Each row was made from one walk, in order. Every step used is in the known rows, and no mark comes twice. Write each row's walk.
In the rows, 128 means zero.
Known rows:
sorar -> mafa: [140  80  90 147 139 140 144 131 138 132 158  86 134 168 144 163 131 152
 160  93  71 202 168 121 134 115 112 182]
puzi -> fada: [139 107 132 135 131 129 120 117 103 106 207 119 132 135 149 145  97 162
 140  96 111 162 106 124 163  79  96 159]
gurakof -> nuvu -> fada -> puzi: [174 152 144 173 109 141 183  79 138 134 178  96 125 136  98 137 193 154
  54 146  85 128 128 121 143 163 131 138]
tatadot -> fada: [170 143 146 126 133 154 171  99 109 127 159  90 142 122 158 138 141 119
 127 135  94 186 106 104 144  89 120 232]
rini -> fada -> nuvu -> mafa: [168 135 106 166 135 128 162 123 152 149 164  87 123 134 113 131 101  96
 133 131 121 135 121 127 167 116  91 102]
ruru -> mafa -> rini -> gurakof -> nuvu -> fada: [163 153 149 168 103 101 112 124  80 119 161  84 132 144 170 134  94 121
 127 178 158 110 135 121 142 139 126 138]
puzi -> fada -> nuvu -> mafa -> rini -> gurakof: [156 134 158 119 117  85 103 142 117 116 172 111  81 140 141 143  60 168
 110 122 145 107 112 117 157 100  75 103]
mafa -> rini -> fada: [218 149 150 156 121 138 131  90 108 140 196 119 146 133 148  85 119 109
 178 113 103 117 109  85 166 117  96 143]
puzi -> fada -> nuvu: [143 103 150 113 112 115 104 127 122 107 168 114 102 133 136 135  64 177
 116  72 113 154 130 117 161 102  82 137]
ruru -> gurakof: [157 115  98 173 124 121 113 121 131 108 127  77 122 128 134 138 102 109
 180 120 125 155 104 122 159  79 117 163]
tatadot -> mafa: [105 188 136 182 135 139 167 116 124 120 163 123 153 147 167 150 149 150
 157 140  98 200 125  99 110  89 132 213]
ruru -> gurakof -> tatadot: [164 133  85 151 119 118 140  95 123  74 110  99 126 127 124 165 119 128
 199 107 140 167 141 137 144  93 134 168]
puzi -> fada -> rini -> mafa: [144 121 129 147 109 122  81 136 133  93 208 106 129 109 187 129  75 153
 120 132 144 152 148 106 181  68 116 118]
mafa -> ruru: [190 112 123 129 126 105 135 135  95 145 166 118 149 160 111 106 135 153
 139 106 102 138 109 113 121 125  80 172]
rini -> mafa -> sorar: [209 144 117 202 138 120 117 132 105 145 212  85 209 136 109  99 134 121
 134 163  85 154 121 102 172 103  81 142]
puzi -> fada -> rini: [139 108 142 122 104 130  97 126 134  89 189 101 111 116 189 119  80 172
 127 107 138 159 128 109 156  80 133 127]
mafa -> rini -> gurakof -> ruru -> fada: [223 167 176 131 121 105  95  97  87 126 160 123 151 133 172 123 122 120
 124 123 144 104 107 121 151 102 113 135]
fada -> nuvu -> mafa: [136 124 116 146 106  97 157 133 153 122 131  96  88 145 101 123  95 135
  99 128 105 151 133 113 124 124 100 104]
nuvu -> mafa -> ruru -> gurakof: [155 118  78 156 135  67 143 161 108 135 156  91 114 167 101 151 105 133
 133 172 142 110  83 115 133 117  93 123]
sorar -> mafa -> rini -> gurakof -> ruru -> fada: [198 114 134 124 138 108  97 126 103 138 156  97 142 165 180 173 111 148
 136 101 122 138 155 125 150 125 111 152]
gurakof -> nuvu -> fada: [167 151 139 172 106 160 200  59 145 135 182 103 138 150 111 142 153 139
  74 165  85 148 116 105 143 156 140 159]
nuvu -> mafa -> rini -> fada: [174 155 113 171 130 105 162 115 116 141 203 110 122 152 129 118 116 105
 147 173 120 107  93  93 150 118 105 103]
fada -> rini -> gurakof: [170 147 140 154 107 146 114 121 172 104 132  69 119 102 195  92 134 113
 148 143 147 163 138 138 125  56 151 131]
tatadot -> fada -> rini -> gurakof -> nuvu: [186 167 181 114 111 163 152 100 148 123 128  74 123  98 196 133 146 120
 101 174 137 171 133 111 138  86 166 203]
fada -> nuvu -> mafa -> ruru: [160 118 120 124 105  75 147 152 133 139 129 103  90 164  89 118  90 154
  90 127 115 126 125 109 115 143  79 108]
rini -> gurakof -> tatadot -> fada: [190 183 137 128 148 146 175  82 115 102 126  96 149 112 152 171 177 113
 173 137 141 179 137 173 128  60 125 219]

Write each row's walk:
[172 142 152 128  98  94 106 126  63 117 174 141 182 139 175 161 106 117
  94 129 131 134 141 105 151 161 155 118] | gurakof -> ruru -> mafa -> rini -> fada
[158 101 115 166 121  96 104 163  60 120 176  60 187 150 141 107  93 145
 145 149 120 160 124 124 127 138 121 141] | ruru -> mafa -> sorar
[227 188 186 100 106 118 135  81 107 105 119 117 112 124 155 119 130 139
 160 114 134 129 144 112 130 107 106 182] | mafa -> rini -> gurakof -> tatadot -> fada -> nuvu
[166 118 119 144 135  78 154 129 102 148 171 119 119 157  78 149 154 158
  53 164 126 100 128 127 136 159 112 112] | gurakof -> nuvu -> mafa -> ruru -> fada -> puzi
[212 166 169 153 120 122 116 100 112 127 160 110 126 132 156  90 138 118
 173 127 115 122 108 112 135  84  98 158] | mafa -> rini -> gurakof
[169 124 167 113 105 101  62 161  93  98 185  83 161 118 209 147  77 177
  96 141 174 135 124 134 151 106 148 104] | puzi -> fada -> rini -> gurakof -> ruru -> mafa -> sorar
[168 115 112 142 123  83 105 122 107 122 149  82  92 145 131 110  42 131
 110 117 160 104 119 117 159 118  77  93] | ruru -> fada -> nuvu -> mafa -> rini
[219 179 188 129 109 111 114  96 103 126 158 136 149 133 163 119 149 124
 127 125 114 120 111 109 136 111 125 145] | mafa -> rini -> gurakof -> ruru
[163 111  80 152 154  54 130 166  82 141 183  84 117 158  98 136 128 148
  95 147 154  90  97 144 137 118  72  98] | nuvu -> mafa -> ruru -> fada -> puzi
[184  76  95 120 147 104  88 167 117 146 145  58 131 166 174 157  92 164
 144 103 156 140 162 146 140 114  88 157] | sorar -> mafa -> ruru -> fada -> rini -> gurakof
[174  96 124 133 119 124 123 123 122 132 164 103 121 175 154 135 117 165
 164  91  73 163 163  85 134 139 105 170] | sorar -> mafa -> rini
[183 185 116 166 100 156 168  81 165  94 157  48 122 122 183 129 140 130
 127 159 161 139 121 145 130  98 144 129] | nuvu -> fada -> rini -> gurakof -> tatadot
[193 122  85 181 152  90  93 145  80 146 199 105 174 142 122 128  93 111
 128 141 147 118 134 125 188  87  48 148] | rini -> mafa -> ruru -> fada
[201 127 129 134  93 105 124 127 128 133 134  83 118 154 126 130  99 160
 102 152 152  97 105  95 143 159 120 145] | mafa -> ruru -> gurakof -> nuvu -> fada -> rini
[173 152 149 141 102  85 134 130 144 128 125 100  78 144 120 107  91 131
 113 139 124 115 123 109 126 120  90  97] | fada -> nuvu -> mafa -> rini -> gurakof
[178 144 154 125 139 129 147 124 100 125 156  78 123 102 143 133 191 139
 100 113  92 162 121 124 144  94 108 205] | tatadot -> fada -> puzi
[196 152 153 120 102 128 119 128 126 129 137  85 133 108 175 142 103 125
  88 185 150 143 143  74 172 112 137 193] | tatadot -> fada -> rini -> mafa -> ruru -> gurakof -> nuvu
[184 163 165 119 119 159 141 114 141 117 133  59 122  95 210 124 137 113
 124 159 143 175 120 118 137  63 149 202] | tatadot -> fada -> rini -> gurakof
[180 152 149 161 118 109 168  99 126 146 188 131 116 142  93 132 171 137
  82 172  97 102 134  96 147 163 133 101] | gurakof -> nuvu -> mafa -> rini -> fada -> puzi
[202 125 123 144 113 106 138 122 107 145 143  95 132 164 101 146 110 154
 111 145 135  99  93 104 148 157  99 162] | mafa -> ruru -> gurakof -> nuvu -> fada
[173 155 114 187 123 129 163 111 125 123 191  55 119 127 121 122 184 144
  87 121 101 120  99 137 146 122  93 127] | nuvu -> fada -> puzi
[173  57  79 124 154 102 110 156  94 152 164  79 142 185 139 165  93 172
 146  84 121 148 153 132 144 134  72 174] | sorar -> mafa -> ruru -> fada
[169 197 120 149 163 111 146 109  93 111 135 111 159 141 157 178 152 144
 185 132 181 151 141 177 117  69 103 200] | rini -> gurakof -> tatadot -> mafa -> ruru -> fada
[178 177 141 149 121  85 149 119 113 129 174 124 127 151 139 145 140 119
 104 182 127 109  93 112 126 114 127 103] | nuvu -> mafa -> rini -> gurakof -> ruru
[155 149 151 135  90 116  94 142 139  94 126  83 143 105 215 135 122 116
  99 155 169 161 156 143 123  93 184 111] | fada -> rini -> gurakof -> ruru -> mafa
